What can hang from each mark
poko: bapef kanu leneg luvig nituv
nituv: poko
bapef: poko ralekob
lukon: luvig
luvig: poko
ralekob: bapef
limifep: nituv

Every row comes from one small tree of marks. The marks that hang from a mark follow it in brackets, in alphabetical order. Every link used is in the known rows. Which tree was each row made from?
Known rows
nituv{poko{bapef kanu luvig}}: [-0.56 -1.56  0.35 -0.36  0.05 -1.04 -1.57 -0.83 -1.32 -0.66  0.63 -2.61
  0.94 -1.05 -0.77 -0.57  0.27]
limifep{nituv{poko}}: [-1.59 -0.19  1.55  0.22 -0.45  0.52 -0.64 -0.41 -1.46  0.47 -0.21  1.03
 -0.26  1.67 -1.21 -0.97  0.14]
limifep{nituv{poko{bapef kanu leneg}}}: [-1.03 -0.55  1.75 -0.41 -0.36  1.05 -1.54 -0.78 -1.28 -0.24 -0.68 -0.97
 -0.46 -0.34 -1.62 -0.91 -0.01]
limifep{nituv{poko{leneg}}}: [-1.44 -0.13  1.97  0.06 -0.72  1.28 -0.79 -0.59 -1.65 -0.15 -0.81  0.68
 -0.46  1.78 -1.05 -1.13 -0.37]
luvig{poko{bapef{ralekob} kanu leneg nituv}}: [-1.69  1.89  2.26 -0.50 -0.20  0.72 -1.84 -1.92 -1.69 -0.43 -0.68 -3.01
 -1.16 -0.01 -1.74  0.02 -0.35]
bapef{poko{kanu leneg luvig} ralekob}: [-2.19  1.61  2.63 -0.15 -0.87  2.05 -0.61  0.02 -0.27  0.69 -0.46 -1.36
 -1.38 -0.14 -1.96  0.80 -0.60]
poko{kanu luvig nituv}: [ 0.96 -0.72  0.87  1.02  0.09 -0.24 -2.88 -1.64 -0.24 -0.79  1.23 -3.20
 -0.42 -0.65 -2.72  0.60 -2.21]
ralekob{bapef{poko{nituv}}}: [-0.50  0.28  1.73 -0.61  0.03 -0.07  0.08 -0.78 -0.60  1.76  1.80  0.82
 -0.52 -0.49 -1.07  0.67 -0.21]
limifep{nituv{poko{bapef leneg luvig}}}: [-1.07 -0.56  2.08  0.36 -0.65  0.98 -0.97 -1.11 -1.84 -0.61 -0.95 -0.78
 -0.19  0.91 -1.78 -0.99 -0.96]
bapef{poko{leneg nituv} ralekob}: [-2.82  1.36  3.29 -0.37 -1.10  1.75 -0.83  0.46 -0.79  2.01  0.32 -0.39
 -1.08  2.32 -1.88  0.92 -0.96]
ralekob{bapef{poko}}: [-0.51  0.52  1.28 -0.77  0.08  0.11  0.86 -0.52 -0.35  1.49  1.25  1.26
 -0.56 -1.17 -0.43  0.49  0.43]
ralekob{bapef{poko{leneg nituv}}}: [-0.37  0.31  2.17 -0.77 -0.20  0.72 -0.06 -0.95 -0.79  1.15  1.21  0.48
 -0.71 -0.36 -0.92  0.51 -0.73]
bapef{poko}: [-1.22 -0.32  1.12  0.09 -0.55  0.17  0.59  1.18 -0.40  0.41 -0.12  1.09
 -0.53  0.22 -0.47  1.44  0.20]
bapef{poko{kanu leneg luvig nituv} ralekob}: [-2.15  1.24  3.27  0.09 -0.96  1.85 -1.75 -0.35 -0.60  1.07  0.38 -1.99
 -1.37  0.89 -2.89  1.06 -1.54]
lukon{luvig{poko{kanu}}}: [-1.10  1.26 -0.07  0.96 -0.38  0.47  0.68  0.00 -0.96 -0.91 -1.22 -2.84
 -0.37 -1.19  1.72  0.36  0.60]
nituv{poko{bapef{ralekob} kanu leneg}}: [-1.56 -0.43  1.21 -1.60 -0.23  0.45 -1.77 -0.50 -1.20  0.21  0.20 -2.58
  0.46 -0.56 -0.27 -1.09  0.74]
poko{bapef{ralekob} kanu luvig nituv}: [ 0.04 -0.05  1.43  0.17  0.33 -0.36 -3.20 -1.92 -0.05  0.78  1.52 -5.42
 -0.15 -2.06 -3.85  0.40 -1.61]
nituv{poko{bapef}}: [-1.19 -1.44  0.38 -0.85 -0.11 -1.11 -0.66 -0.03 -1.49  0.29  0.58 -0.99
  1.23  0.41  0.22 -0.71  0.84]
luvig{poko}: [-1.59  1.79  0.87  0.37 -0.24 -0.15  0.56 -0.96 -1.68 -0.79 -1.03  0.60
 -0.74  1.42  0.09 -0.01  0.54]

Which tree is each row?
[ 0.30  0.04  2.28 -0.13 -0.16  1.22 -3.53 -2.26 -0.42 -0.49  0.28 -6.14
 -0.51 -1.79 -3.50  0.11 -2.69]
poko{bapef{ralekob} kanu leneg luvig nituv}
[-1.03 -1.34  0.99 -1.05 -0.47 -0.02 -0.87 -0.28 -1.77 -0.61 -0.30 -1.46
  0.96  0.59  0.44 -0.95  0.09]
nituv{poko{bapef leneg}}
[-1.37 -0.23  1.71  0.76 -0.56  0.52 -0.67 -0.84 -1.67 -0.04 -0.31  0.53
 -0.25  1.79 -1.63 -0.97 -0.55]
limifep{nituv{poko{luvig}}}
[-0.28  0.21  1.87 -0.05 -0.05 -0.06  0.05 -1.20 -0.80  1.26  1.70  0.33
 -0.50 -0.35 -1.49  0.67 -0.92]
ralekob{bapef{poko{luvig nituv}}}
[-2.06 -0.44  0.82 -1.08 -0.14 -0.76 -0.69 -0.10 -1.40  1.32  0.84 -1.14
  1.05  0.86 -0.12 -1.00  1.10]
nituv{poko{bapef{ralekob}}}
[-0.89 -0.79  1.96  1.11 -0.78 -0.09 -0.56  0.19 -1.02  0.08  0.50 -0.22
 -0.48  1.36 -2.00  1.72 -1.71]
bapef{poko{luvig nituv}}
[-0.79 -1.02  0.41 -0.01 -0.19 -0.57 -1.36 -0.70 -1.35 -0.72  0.68 -1.21
  0.58  0.38 -0.34 -0.71  0.13]
nituv{poko{kanu luvig}}
[ 0.04  0.48  1.72 -0.58 -0.06  0.95  0.07 -1.24 -0.42  0.24  0.67 -0.24
 -0.92 -2.06 -0.95  0.44 -0.48]
ralekob{bapef{poko{kanu leneg luvig}}}
[-1.00 -0.24  1.96  0.39 -0.62  1.37 -1.41 -1.13 -1.51 -0.80 -0.78 -0.47
 -0.65  0.79 -1.75 -1.01 -0.80]
limifep{nituv{poko{kanu leneg luvig}}}
[-0.86  0.13  1.46 -0.51  0.15 -0.47 -1.93 -0.78 -0.30  2.12  1.43 -3.11
  0.28  0.02 -2.44  0.21 -0.77]
poko{bapef{ralekob} nituv}
[-1.23  1.35  0.53  1.05 -0.81  1.17  1.11 -0.08 -1.47 -1.42 -1.98 -2.56
 -0.32  0.07  2.13  0.11 -0.18]
lukon{luvig{poko{leneg}}}
[-0.66  0.74  1.46 -1.14 -0.26  1.42 -0.68 -0.62 -0.20  0.29 -0.96 -2.95
 -0.09 -1.14 -0.80 -0.49 -0.47]
poko{bapef{ralekob} leneg}
[-1.24 -0.51  1.43 -0.84 -0.36  0.45 -1.81 -1.15 -1.49 -0.51  0.04 -3.25
  0.51 -0.41 -0.87 -1.06 -0.23]
nituv{poko{bapef{ralekob} kanu leneg luvig}}
[-1.05  1.42  1.87  0.10 -0.37  0.81 -1.61 -1.72 -1.80 -1.52 -0.88 -1.45
 -1.32  0.98 -0.97  0.15 -0.75]
luvig{poko{kanu leneg nituv}}
[-2.34  1.17  2.62  0.30 -0.60  0.73 -1.50 -0.09 -0.36  1.97  1.26 -1.46
 -1.13  0.66 -3.11  1.29 -0.80]
bapef{poko{kanu luvig nituv} ralekob}
[-1.66  1.41  1.25  0.79 -0.75  0.95  0.16 -0.46 -1.63 -0.36 -1.29 -4.08
 -0.18  0.06  0.95  0.21 -0.57]
lukon{luvig{poko{bapef{ralekob} leneg nituv}}}
[-1.72  2.24  1.64 -0.73 -0.12  0.93 -0.75 -1.56 -1.35 -0.81 -1.50 -2.42
 -1.18 -1.02 -0.86 -0.22  0.62]
luvig{poko{bapef{ralekob} kanu leneg}}
[-0.43  0.57  0.21 -1.28  0.65  0.00 -1.58 -0.49  0.88  1.27  0.58 -3.56
 -0.21 -3.73 -1.67  0.05  1.13]
poko{bapef{ralekob} kanu}
[-1.20  1.09  0.97  1.21 -0.87  1.01  0.34 -0.34 -1.72 -1.14 -1.41 -2.98
 -0.31  0.77  1.51  0.28 -0.85]
lukon{luvig{poko{leneg nituv}}}
[-1.86  1.82  1.64 -0.30  0.16 -0.39 -1.61 -1.67 -1.43  0.47  0.19 -2.51
 -0.86 -0.21 -2.02  0.27  0.40]
luvig{poko{bapef{ralekob} kanu nituv}}
